Known rows, with every step that occurs
Y > M > Z: [ -1.7  -5.7 -27.7  -5.8  -5.0   4.3   3.7  -3.9   5.1   0.3  -4.6   3.2
   2.5 -20.2   2.2  -4.7  -9.5   6.2 -16.5  -5.0 -10.9  -5.7  -0.1]
Y > M: [ -3.4  -1.7 -10.2  -3.4   4.8   2.5   5.3  -2.0  -1.2   0.7  -7.9   3.3
   0.9 -13.4   0.0  11.5  -4.4  -3.6  -8.2  -1.3  -9.3   4.4  -0.7]
V > X > Z > M: [  1.6   9.4   6.4  -4.7  11.4   7.3  -1.1  -9.4  -3.4  -3.9   3.6  -0.4
   2.4  -1.8   0.7  -5.6  -2.4  -6.5 -16.7  -4.2 -12.6   7.6  12.2]
V > J > Z > M: [ 11.0   6.3  26.3  -7.8  10.2  12.7   5.2  -1.0   1.1   0.4 -11.9   1.4
  -3.2 -23.6  -7.8 -19.7  -7.4  -8.4 -24.8   1.1  -2.6  14.0  -8.2]
Z > X > Y > J: [ -5.2   0.9  17.2  -5.2  15.7  -1.4   4.6  -5.9  -6.9   0.0  18.3   5.1
   0.7  18.3 -10.0  -5.5  -2.5   1.9   1.4   4.0  50.0 -10.4  -5.2]
X > V: [ 0.6 10.1  5.8  4.8 -1.8  0.5  7.1  5.4  4.7 -0.1 -5.0  3.4  2.6 -1.6
 -0.7 16.4  0.0 -3.0 -1.2  2.6 18.2 -8.2  4.4]
M > Z > X > Y > J: [ -3.7  -5.3  -0.1  -7.5   6.4   0.1   2.7  -7.1  -0.1  -0.9  17.9   4.2
   2.9  10.9  -7.0 -19.0  -6.8  11.7  -6.1  -0.3  47.1 -21.3  -4.7]
X > V > M > Z: [  2.5   3.7 -14.0  -3.0  -9.8   4.8   6.6   5.2  11.2   1.0 -19.8   5.3
   6.3  -7.3  -0.4  14.0  -0.4  14.2  -0.9   1.8  36.7 -11.3   4.7]
Y > X > V > J: [  9.3  15.1  -1.8   3.9   7.8   4.0  11.9   8.5  -1.6  -0.3 -12.3  -0.4
   2.0 -15.3 -10.0  20.3   0.7 -14.9  -7.3   2.8   8.9  -7.0  -5.5]
M > Z > X > Y: [ -3.1  -7.1  -6.4  -8.4   3.7   7.2   6.0  -3.8   2.1  -1.0  14.8  -3.4
   2.9   7.6  -9.0 -14.3  -4.2  10.1 -10.1  -3.6   9.2  -6.6  -1.4]
V > M > Z > X: [ -4.3   4.6 -12.6  -7.5   0.0   7.5   4.5  -4.5   5.0   1.3 -19.9  -2.1
   3.7   5.6   0.8  -6.3  -1.8  14.5  -6.7   0.0  30.1  -4.4   0.3]
V > J: [  1.5  10.6   9.0  -0.9   4.0   0.5   3.3   5.7  -1.4   0.2   5.5   0.9
  -1.8   3.0  -9.5 -13.5   0.9  -3.4 -10.8   1.3   0.7   5.8  -9.4]
V > X > Y > M > Z: [  1.9  -4.8 -22.2 -12.4   4.2   8.2   5.2  -1.1  -3.0  -2.4  20.8  -3.2
   6.2  -1.4 -10.0   7.0  -2.4  -3.4 -11.7  -6.6 -32.0  -1.1   1.2]
V > X > Y: [  3.3   2.8   6.8  -7.1   8.0   4.4   1.6   2.1  -9.1  -2.3  28.3  -6.5
   3.3  20.9 -13.4  10.5   6.6  -8.2   3.7  -1.6 -21.9   1.8   0.7]
M > Z > X > Y > J > V: [ -0.1  -2.3   5.6  -5.9   4.2   0.0   1.6  -6.0  -2.1  -2.0  17.8   1.2
  -0.5   0.1  -6.3 -19.2 -12.7   2.1  -9.1   2.7  77.6 -15.1  -8.8]
X > Y > J > V > M: [  5.6  -8.6  16.1 -10.3   4.9  -0.8  -0.4   1.2 -10.3   0.2   9.8   6.6
   0.5  -0.4 -10.4  11.1  -2.4   4.7  14.5   8.3  88.4   1.5  -7.7]
J > V > X: [  3.8  21.5   8.2   0.8   0.1   1.8  -2.0   1.0  -7.6  -2.8   5.0 -10.1
  -0.4   4.3   0.7   6.8  -1.5 -22.2  -1.8   1.6   4.1   6.0  -2.5]
Y > M > Z > X > V: [ -8.0  15.4 -16.4   0.2   4.3   7.5  15.9  -3.2   9.7   0.2 -19.2   2.6
   5.7 -12.8   2.5   7.5 -10.9  -0.9 -23.9  -0.9  17.6 -15.0   2.6]
J > V > X > Y: [  6.0   6.5  13.0  -5.8   4.1   5.0   0.1   3.2 -11.6  -3.6  26.5 -10.2
   0.3   9.4 -11.1   8.6   0.3 -17.2   2.9   0.8   7.0   7.6  -2.5]
M > Z: [  2.1  -6.4 -17.1  -1.4 -10.1   1.2  -2.2  -1.3   7.3  -0.7   1.1  -0.2
   1.5  -7.8   2.5 -12.7  -5.0   9.1  -7.5  -4.1  -0.4  -9.9   0.6]
J > Z: [  9.8  -0.8   8.0  -5.4  -4.1   5.1   0.3  -2.2   8.0   0.4  -6.3  -3.2
  -6.0 -11.3  -0.4 -13.9  -3.4  -2.8  -1.6  -0.8 -14.7  -5.9  -2.2]
M > Z > X > V: [ -4.1  15.9  -7.1   3.1  -2.6   4.9   9.7  -0.5  10.8  -0.7 -11.7  -0.9
   4.3   0.6   2.5  -1.5  -6.7   4.1 -15.7  -0.1  25.9 -19.3   4.5]
Z > X: [-7.2 11.4  6.9  0.4  8.3  2.8  5.8 -4.6 -0.7  0.2 -6.7 -3.3  0.4 10.5
  1.1 -5.1 -1.6 -3.1 -7.2  0.9  9.7  0.7 -0.8]

Rows
[ -2.2  -8.1  -8.3 -14.2   5.2  10.4   7.0  -2.1   1.7   1.0  -0.5  -2.1
   4.9  10.9 -11.6  -2.0  -0.2  18.3  -3.0  -0.8  30.5  -1.6  -0.8]
V > M > Z > X > Y
[  9.4  -2.4  21.6  -5.4   8.8   5.6  -1.3  -9.7   0.4   0.8 -12.5   9.5
  -2.5 -25.7   4.3 -12.6 -11.3  -1.8 -11.0   3.1  30.4  -4.5  -2.7]
Y > J > Z > M
[  1.4  12.0  -1.4  -3.5   2.1   0.2  -1.9  -5.5   1.2  -3.4  15.8  -4.2
  -1.4  12.6  -1.9 -11.4   3.4  -4.4  -4.2  -4.6 -22.1  -8.0   8.7]
V > X > Z
[ -0.2  -7.0   4.1  -4.6  10.2   6.1   0.3  -9.3   2.6  -1.8  -3.1   6.0
   0.0 -19.2   1.2 -12.8  -7.1   6.0 -15.2  -2.7   9.0   6.6  10.9]
X > Z > M
[ -1.9   8.2  -5.8  -6.5  -2.6   7.5   3.6  -4.1   2.5   0.1 -20.8  -5.3
   0.4  -6.6   2.1  -3.9  -7.9   5.3  -9.8   2.7  60.7   0.2  -4.3]
J > V > M > Z > X
[  7.7  -8.0 -21.1  -3.8   4.6   1.7   0.2  -7.8   1.2  -1.7  -3.3  -1.3
  -2.2 -19.7  -0.2  -2.6  -1.5   1.2   1.8  -4.4  -7.6 -10.6   6.3]
Y > X > Z
[ 10.7  -3.8 -31.6  -2.6  -4.8   8.3   7.4   2.9   5.4   0.4 -31.8   1.0
   7.7 -22.7  -0.7  30.4  -0.4   8.8   2.8   1.4  29.8 -18.6   4.7]
Y > X > V > M > Z
[  4.9  -3.6 -11.7  -7.0 -11.5   4.6  -2.0   0.8   4.0   0.2 -15.9  -2.1
   0.5 -17.0   2.5  -1.8  -6.0   7.9  -2.4   1.8  48.5   0.7  -2.8]
J > V > M > Z
[  4.0  -1.7  16.6 -11.7   9.6  10.6   8.0  -4.5   3.5   0.2   7.8  -6.0
  -3.9   4.3 -11.5 -15.7  -3.5  -1.1  -5.4  -0.8  -2.0  -2.8  -4.6]
J > Z > X > Y
[  7.5 -12.6 -12.1  -4.9  15.5   9.2   2.0 -12.0  -2.2  -2.3 -15.1   2.5
   1.6 -34.6   1.4   4.5  -7.3   0.1 -12.0  -4.1  -0.9   5.4   9.7]
Y > X > Z > M
[ 10.4  10.9  16.9  -6.0   0.1   5.9   3.2   3.0   6.0   0.6   0.6  -2.2
  -7.4  -9.7  -9.3 -26.1  -2.6  -7.5 -12.7   0.6 -13.2   0.8 -11.7]
V > J > Z
[ -4.8  22.8   9.5  -0.9   7.3   6.6  13.7   1.8   2.9   1.8 -28.8   1.2
   4.5  11.8  -2.6  24.5   2.6   1.1  -0.6   6.5  49.6  -2.7   4.0]
Z > X > V > M
[  3.4   5.4  13.2  -5.8   9.8  -2.6  -1.7  -0.7 -11.2  -2.0  32.4   1.8
   3.6  22.5 -11.4   3.6   3.8  -5.8   7.8   1.7  15.3  -9.9  -2.9]
V > X > Y > J
[-3.0  5.4 22.4 -3.7 12.7 -1.2  3.4 -4.6 -9.6 -1.4 16.7  1.5 -1.3  6.7
 -8.6 -5.1 -8.2 -6.6  0.0  6.3 79.3 -5.7 -9.0]
Z > X > Y > J > V
[  2.4  12.8  12.6  -3.6   9.3   7.0  -1.8  -8.8  -5.4  -5.1   2.4  -3.6
  -1.3 -13.3   1.8  -6.0  -8.6 -14.9 -18.1  -0.9  15.1  13.2   8.5]
J > V > X > Z > M
[  0.4  -4.1  -1.5 -13.2   1.8  10.2   6.0  -1.5  -1.4  -0.5  -2.1  -4.6
   1.1   1.0  -9.9  -2.4  -6.3   9.0  -5.0   1.7  59.2   5.2  -4.8]
J > V > M > Z > X > Y
[ -7.8  -1.2   1.1 -10.0  18.4   8.5  13.5  -4.5  -5.6   0.5   5.9   1.2
   2.5   3.6 -11.8   9.5  -4.1  -2.5 -10.7  -1.5   3.6   7.6  -2.6]
Z > X > Y > M
[ 18.9  11.6  12.8  -3.3  13.9  15.6  14.0   2.1   2.0  -0.3 -30.2   1.5
   0.8 -42.2  -7.3  12.1  -7.4 -17.4 -21.8   2.8   1.5   3.0  -5.0]
Y > X > V > J > Z > M
[ 11.3 -15.1  25.6 -12.5  13.6   7.5   1.7  -7.4  -2.8  -0.3   6.0   9.4
  -0.5 -19.4  -7.8  -8.5  -8.9   1.7  -6.7   2.2  34.3   0.1  -3.0]
X > Y > J > Z > M
[ -9.3   4.9 -21.3  -5.2   4.7   7.6   7.8  -8.4   5.1   0.3 -12.8   0.5
   2.5  -8.9   2.7  -8.2 -10.6   2.5 -23.9  -3.9   0.7  -5.6  -1.3]
Y > M > Z > X
[  2.8   7.1   2.0  -9.6   9.3   7.4   6.1   0.8 -13.0  -2.6  18.5  -5.7
   2.0  -1.3 -11.7  22.4  -3.4 -21.2  -6.6  -0.3  -3.4  11.9  -3.7]
J > V > X > Y > M
[ -4.8   6.2 -13.0  -1.6  -0.7   4.9   3.6  -6.4   5.3  -0.4  -6.4  -3.7
   1.7   4.9   2.8 -17.8  -6.2   5.1 -14.3  -2.9   8.3 -10.3  -0.6]
M > Z > X
[  3.3  -6.7 -17.7  -8.2  -8.7   4.9  -1.1  -0.4   5.7   1.1 -14.2   2.5
   3.8  -3.1   0.3  -2.0  -0.5  17.5  -0.7  -1.0  22.0  -4.3   0.9]
V > M > Z
[ 3.9 -8.5 16.5 -4.9  4.6 -4.0 -1.8  0.1 -8.2 -1.6 25.0  4.5 -1.8 -4.6
 -8.3 -0.6 -6.9 -3.3  7.0  5.4 67.5 -5.6 -8.2]
X > Y > J > V
[  8.4   3.1 -10.5   4.4   3.7   2.9   9.1   2.9   0.0  -0.5 -17.7  -0.4
   3.9 -17.0  -1.1  32.7  -0.6  -9.1   3.9   1.9   6.6 -14.0   3.4]
Y > X > V
[ -2.8  27.2   2.2   2.5   1.5   5.2  13.2   4.6   9.4  -0.5  -4.9  -0.2
   2.4   3.8  -6.6 -12.7  -5.4  -2.3 -26.6   1.3  27.0 -11.8  -5.4]
M > Z > X > V > J
[ -6.3  22.3  11.4   5.3   6.3   3.1  12.2   0.7   4.3   0.1 -12.6  -0.3
   2.6   9.1   0.2  13.5  -2.3  -5.7  -7.6   3.8  27.1  -8.2   3.3]
Z > X > V
[ -6.8  26.7  -7.8  -0.3   6.9   8.5  18.6   2.0   7.5   0.4 -14.9   3.7
   3.8  -7.9  -7.2  -2.7 -10.0  -5.8 -35.5  -0.5  18.6  -9.2  -6.3]
Y > M > Z > X > V > J
